Every row comes from one small tree of marks. The marks that hang from a mark follow it in brackets, in the order of their numbers. Every link used is in the known rows. Which tree was each row made from?
Known rows
J_543(J_500(J_799(J_159))): -10, -6, 10, -27, 45, 18, 3, 31, 17, -3, -16, -2, -44, 18, -11, -21, -12, 1, 7, -2, -6
J_945(J_799(J_159(J_641) J_500(J_543)) J_870(J_582)): -4, -5, -30, 2, -20, 1, 0, 6, -12, 39, 1, -15, 16, -5, 10, 10, -3, -17, -5, -8, 9
J_543(J_500(J_799(J_159(J_641)))): -9, -12, 2, -42, 36, 18, 6, 40, 19, -8, -7, -1, -38, 18, -15, -9, -16, -1, -2, -7, -6
J_799(J_159(J_641) J_500(J_543)): -22, -33, -7, -47, -8, -7, -15, 64, -29, 26, -2, 5, -34, -14, -11, 13, 16, -21, -22, -18, -11
J_870(J_582 J_945): -29, 10, 17, 26, 2, 23, 23, -2, 33, -16, 22, -6, -5, 6, -9, -14, -7, -3, 2, 15, 13
J_799(J_159 J_500): -8, -8, 8, -12, -4, -15, -7, 46, -39, 17, -13, 16, -36, -5, -14, -9, 5, -14, -1, 2, -10
J_870(J_582(J_799)): 16, -14, 8, 22, 9, 9, -13, -22, 5, -29, 15, 4, 2, 6, 7, -21, 7, 6, 22, 1, 11
J_500(J_543 J_799): -24, -37, 5, -32, 46, 30, -32, 1, 31, 8, 16, 0, -42, -11, -9, -22, 8, 2, 9, -4, -10
J_945(J_870(J_582(J_799(J_500)))): 17, 1, -10, 23, 4, 6, -10, -38, -15, -3, -9, 14, 17, 2, 25, 0, 9, 7, 12, 9, 8
J_500(J_543 J_799(J_159)): -27, -37, 12, -37, 41, 14, -22, 30, 32, 20, 5, 5, -54, -4, -13, -22, -2, -6, 16, -10, -10
J_582(J_799(J_159 J_500(J_543)) J_870(J_945)): 15, 6, 2, -13, 1, -25, -4, -6, -12, 14, -38, 2, -3, -4, 22, 23, 17, 11, -16, -12, -5
J_945(J_799(J_500) J_870): 16, 20, -18, 15, -7, -3, -12, -30, -32, 13, -1, -3, 32, -12, -2, 0, -2, 1, 1, 17, -9
J_945(J_870): 8, 4, 10, -14, 22, 0, -12, -16, -19, -16, 3, 33, 11, -9, 2, 0, 7, 9, 15, 17, -8
J_945(J_799(J_159 J_500(J_543)) J_870(J_582)): -3, 2, -18, 21, -10, -1, -3, -4, -15, 46, -9, -15, 7, -5, 15, -5, 1, -14, 7, -1, 10
J_641(J_159): -31, -11, 35, -20, 14, 6, -10, 10, 6, -41, 32, 33, -10, -12, -15, -7, 12, 11, 35, 15, -11
J_870(J_582 J_945(J_799(J_159(J_641) J_500))): -26, 16, -11, 31, -33, 9, 33, 18, 25, 12, 19, -29, 8, 8, -19, -2, -27, -19, -12, 3, 9
J_582(J_799): 28, -7, 13, 0, 17, -7, -27, -19, -9, -36, 6, 12, 15, -2, -6, -9, 8, 14, 19, 4, -17
J_582(J_799(J_500) J_870(J_945)): 29, 17, -3, 2, -3, -15, -4, -39, -16, -12, -26, 5, 16, -2, 17, 20, 14, 21, -19, 1, -5

Write each row's tree
-23, 23, -7, 51, -20, 20, 22, -13, 21, 6, 19, -35, 12, 4, -13, -14, -16, -11, -8, 13, 12
J_870(J_582 J_945(J_799(J_500)))
13, -3, -9, -32, -10, -24, -1, 4, -9, 9, -27, 1, 6, -3, 17, 39, 14, 8, -29, -19, -6
J_582(J_799(J_159(J_641) J_500(J_543)) J_870(J_945))
18, 0, 5, 14, 10, -3, -2, -21, -2, -8, -8, 24, 14, 7, 20, -4, -1, 7, 28, 6, 8
J_945(J_870(J_582(J_799(J_159))))
19, 1, 0, 17, 13, 5, -8, -39, -2, -17, 0, 21, 22, 3, 21, -4, 5, 12, 23, 9, 8
J_945(J_870(J_582(J_799)))
33, 16, 13, -8, 11, -14, -2, -41, 1, -33, -12, 13, 24, 0, 14, 15, 9, 28, -2, 2, -5
J_582(J_799 J_870(J_945))
48, -4, 18, -27, 13, -35, -14, -10, -24, -23, -22, 32, 1, 1, 15, 4, 12, 21, 17, -11, -4
J_582(J_799(J_159) J_870)
5, -1, -12, -12, -24, -13, -5, 32, -25, 10, 14, -10, 7, -7, -30, -2, -14, -16, -6, -4, -14
J_945(J_799(J_159(J_641) J_500))
-9, -18, -6, -35, -18, -14, -3, 60, -34, 9, 1, 17, -25, -6, -22, 9, 0, -18, -15, -8, -10
J_799(J_159(J_641) J_500)
47, -13, 6, -45, 2, -34, -11, -1, -19, -29, -11, 32, 11, 1, 10, 20, 9, 17, 5, -18, -5
J_582(J_799(J_159(J_641)) J_870)
-11, 13, -3, 48, -11, 15, 14, -23, 22, -8, 2, -19, 8, 10, 4, -4, -5, 0, -6, 8, 8
J_870(J_582(J_799(J_500)) J_945)
-35, 6, -11, 23, -27, 14, 25, 21, 29, 23, 17, -38, 2, 3, -12, 0, -16, -21, -16, -3, 9
J_870(J_582 J_945(J_799(J_159(J_641) J_500(J_543))))
-22, 3, 2, 34, -9, 9, 13, 4, 26, 14, -8, -22, -6, 8, 8, -1, -3, -8, -3, -3, 6
J_870(J_582(J_799(J_159 J_500(J_543))) J_945)
-33, 12, -2, 38, -17, 13, 21, 12, 26, 28, 9, -38, -4, 3, -8, -12, -13, -18, -7, 3, 11
J_870(J_582 J_945(J_799(J_159 J_500(J_543))))
9, -18, -9, 11, -14, -2, -4, 11, -7, -6, 3, 2, -7, 8, 5, -5, 1, -8, 5, -11, 10
J_870(J_582(J_799(J_159(J_641) J_500)))
-19, 4, -4, 40, -5, 20, 5, -20, 26, 3, 0, -27, 2, 5, 11, -1, 5, -2, -10, 2, 7
J_870(J_582(J_799(J_500(J_543))) J_945)
10, 24, 2, -4, -4, -7, 7, -23, -14, -5, -2, -3, 12, -9, -2, 7, 5, 12, -18, 8, 0
J_582(J_870(J_945(J_799(J_500))))
15, 14, -7, 26, 1, 8, -2, -39, -1, -3, 16, -2, 35, -1, 5, -15, -7, 3, 22, 14, 10
J_945(J_799 J_870(J_582))
-14, 7, -7, 27, -25, 5, 25, 9, 27, -1, 1, -14, 6, 14, -3, 8, -16, -9, -9, -2, 6
J_870(J_582(J_799(J_159(J_641) J_500)) J_945)
-1, 8, -3, -31, -8, -12, 7, 7, -7, 10, -2, -6, 6, -11, -1, 22, 5, 2, -26, -7, -1
J_582(J_870(J_945(J_799(J_159(J_641) J_500(J_543)))))
10, 15, 8, -30, -7, -16, 17, 2, 1, -14, 7, 7, 17, -4, -11, 15, -8, 8, -10, 0, -1
J_582(J_870(J_945(J_799(J_159(J_641)))))
